What can hang from each mark:
sigum: zozuz
pifip: lura vimo zozuz
nazena: lura zozuz
lura: nazena pifip
vimo: nazena pifip
zozuz: pifip sigum

Known rows, with every way that one mark hangs from another:
lura[nazena pifip[vimo zozuz[sigum]]]: [ 33.4 -21.5 -18.6  11.6 -43.9  30.8  -5.9  28.2 -27.0  -6.0  16.3  -7.3
  46.0   8.4  -4.4  26.2]
vimo[pifip]: [-18.1   9.1 -13.1  -1.7   3.3  26.1  -6.4   3.7  27.2   6.4  15.9  -1.4
 -16.5 -18.0  -4.1   7.2]
nazena[lura zozuz]: [ -0.6   1.5  14.9  -3.9 -17.3  15.5 -13.0 -40.8  -6.2  16.0   5.5  15.1
  60.7 -14.8  31.1  23.3]
zozuz[pifip[lura[nazena] vimo] sigum]: [  7.1  -0.3 -20.2  11.6  33.2  38.2  30.7  29.4  -2.9   2.4  37.2   2.2
  43.3  -3.7 -18.0   4.9]
pifip[lura vimo[nazena] zozuz]: [  4.0   6.4  22.8 -26.0   2.2 -15.7  -9.2   9.7  -2.1  -8.3  23.0  38.9
   9.0 -20.8  10.1  -9.1]
vimo[pifip[lura[nazena[zozuz]]]]: [-14.2  13.2   5.0  -2.4  11.7  48.5 -17.3  -3.4  14.8   2.1  33.1  21.1
   4.5 -25.0   6.4  20.8]
nazena[zozuz]: [  3.9   7.5  12.0  -2.7 -25.5   2.5  -3.5 -32.4  -0.2   9.3 -10.1   1.3
  37.8   5.7   4.5  15.5]
vimo[nazena[zozuz] pifip]: [  4.7  10.0  17.8 -18.8  -2.0  47.6  -7.4 -18.0  66.0  13.5  11.3  15.7
  -1.7 -13.5  17.2   0.7]
lura[nazena pifip[vimo zozuz]]: [ 24.6 -10.9  -9.6   5.5 -54.7  34.8  -9.9  17.3 -26.6  -5.4   9.6  -0.2
  37.0   2.8   0.0  25.9]
pifip[lura vimo[nazena[zozuz[sigum]]]]: [ 11.3  -6.5  12.0 -26.2  27.2   8.9   4.6   7.6  19.9   3.3  34.8  27.8
  25.8 -20.9   7.1  -7.5]
pifip[vimo[nazena] zozuz[sigum]]: [ 19.4 -17.6 -12.1  -9.2 -13.5 -29.2  12.6  22.1  11.8  -3.1   7.7   0.7
  21.4  11.5  -0.9 -11.4]
zozuz[pifip[lura[nazena]] sigum]: [ 12.4   5.8  -1.9  17.6  38.2  47.7  17.7  21.3  -7.0  -0.5  30.5   6.9
  37.6  -1.5 -11.5  10.7]
lura[pifip]: [ 20.4  -0.8   5.0  -2.2 -20.2  30.1 -16.5  10.9  -8.9   2.8   4.3  -6.3
   7.9 -16.4  -7.2  14.5]
zozuz[pifip sigum]: [ 10.3   4.1 -15.3  17.8  20.9  26.2  27.7  17.8   5.7   6.9  10.5 -15.3
  28.5   7.3 -20.5   1.8]
vimo[nazena]: [ 20.0  -4.6  22.5 -15.0  12.8  20.2   1.0   0.8  38.4   1.2   2.3  16.4
 -11.7   0.3  18.3 -17.3]
sigum[zozuz]: [ 15.1   9.7  20.4 -18.2 -25.9   0.6   7.9 -35.8  -5.4   9.5 -19.2   4.5
  -4.0   3.5   2.8  -7.8]
lura[nazena[zozuz[sigum]] pifip[vimo]]: [ 35.6 -22.6 -17.4   7.7 -41.0  50.1   0.0   9.7 -11.4   5.8  17.8 -11.3
  66.7   7.7  -2.7  32.6]

Rows:
[ 10.9  27.5  30.9 -13.8 -15.2  39.0  14.5 -36.8 -10.3   9.8  -7.7  19.9
   9.5  -5.7   1.1  -2.0]
sigum[zozuz[pifip[lura[nazena]]]]
[ 24.4  -1.3  24.9  -9.1  10.5  43.2   5.3 -18.5  37.3  15.7  11.0  18.8
  44.9  -5.8  30.0  -0.4]
vimo[nazena[lura zozuz[pifip sigum]]]
[ 33.2 -13.6  24.2 -12.0   6.0  32.2 -15.3   6.6  22.9   4.5  16.0  20.3
  17.4 -15.8  30.8  -1.8]
vimo[nazena[lura[pifip[zozuz[sigum]]]]]
[  5.0  22.3   8.8 -18.6 -31.0  17.5  31.1 -33.8   1.4  16.9 -17.1   0.5
   7.4  -0.7  -9.4 -11.3]
sigum[zozuz[pifip[vimo]]]
[  4.5  -1.6 -33.8  11.4  15.6  16.8  40.7  25.4  10.2   9.8  16.8 -20.3
  34.3   5.0 -26.8  -3.4]
zozuz[pifip[vimo] sigum]
[ 13.7  -4.0 -23.1   4.0  21.9  26.6  41.6  25.4  28.8  10.3  17.8 -11.6
  28.6   5.0 -17.8 -12.1]
zozuz[pifip[vimo[nazena]] sigum]
[ 29.7  -4.6   3.9   5.8 -30.8   8.6 -21.4  17.6 -24.3  -2.6   2.7  -8.7
  23.0  -6.1 -10.6  19.8]
lura[pifip[zozuz[sigum]]]
[ 15.0   9.3  33.9 -14.2  -0.2  46.7   1.6 -30.5  37.3  16.4   4.0  26.5
  36.3 -11.7  34.3  -0.9]
vimo[nazena[lura zozuz[pifip]]]
[ 25.4  -2.9   5.3 -14.2 -40.7  13.3 -11.7  15.3  -1.0   1.3   3.9   1.6
  13.8 -13.8  -3.0   5.8]
lura[pifip[vimo[nazena] zozuz]]
[ 11.3   1.1   8.1  -9.3   5.7  24.2 -10.0  12.1  51.0   1.4  16.1  12.2
 -13.9  -7.6  10.9  -4.1]
vimo[nazena pifip[zozuz[sigum]]]
[ 21.3 -15.8  -4.3  16.3 -15.4  28.8   4.2  -9.0  -6.8  -0.4   6.3  -0.4
  53.2  26.2  10.7  23.6]
lura[nazena[zozuz[sigum]]]
[  2.6  -4.5  -5.1  -7.8   8.7 -34.0  -4.6  25.4 -28.9  -9.9  31.4  17.3
  29.7 -13.5  -9.3   4.3]
pifip[lura vimo zozuz[sigum]]
[ 27.4  -6.2  30.5 -15.6  -1.7  34.6 -17.8  -1.2  22.7   4.7  11.0  25.7
  11.3 -19.6  33.8  -2.8]
vimo[nazena[lura[pifip[zozuz]]]]
[  3.1  -2.5  12.4 -29.0  32.5  10.1   3.2  15.3  19.6  -0.7  34.9  32.3
   1.0 -27.3   8.1 -15.9]
pifip[lura vimo[nazena]]
[ 15.6  -9.6   5.2   2.8 -12.7  19.1 -24.9   4.9 -22.7   4.7  17.3   8.3
  39.0 -25.4  18.8  21.4]
nazena[lura[pifip[zozuz[sigum]]]]
[ 23.9 -17.6 -17.2   3.9 -33.4  52.1  -0.8  21.0 -11.6   0.0  17.6  -4.9
  32.0  -1.9  -1.3  21.0]
lura[nazena pifip[vimo]]
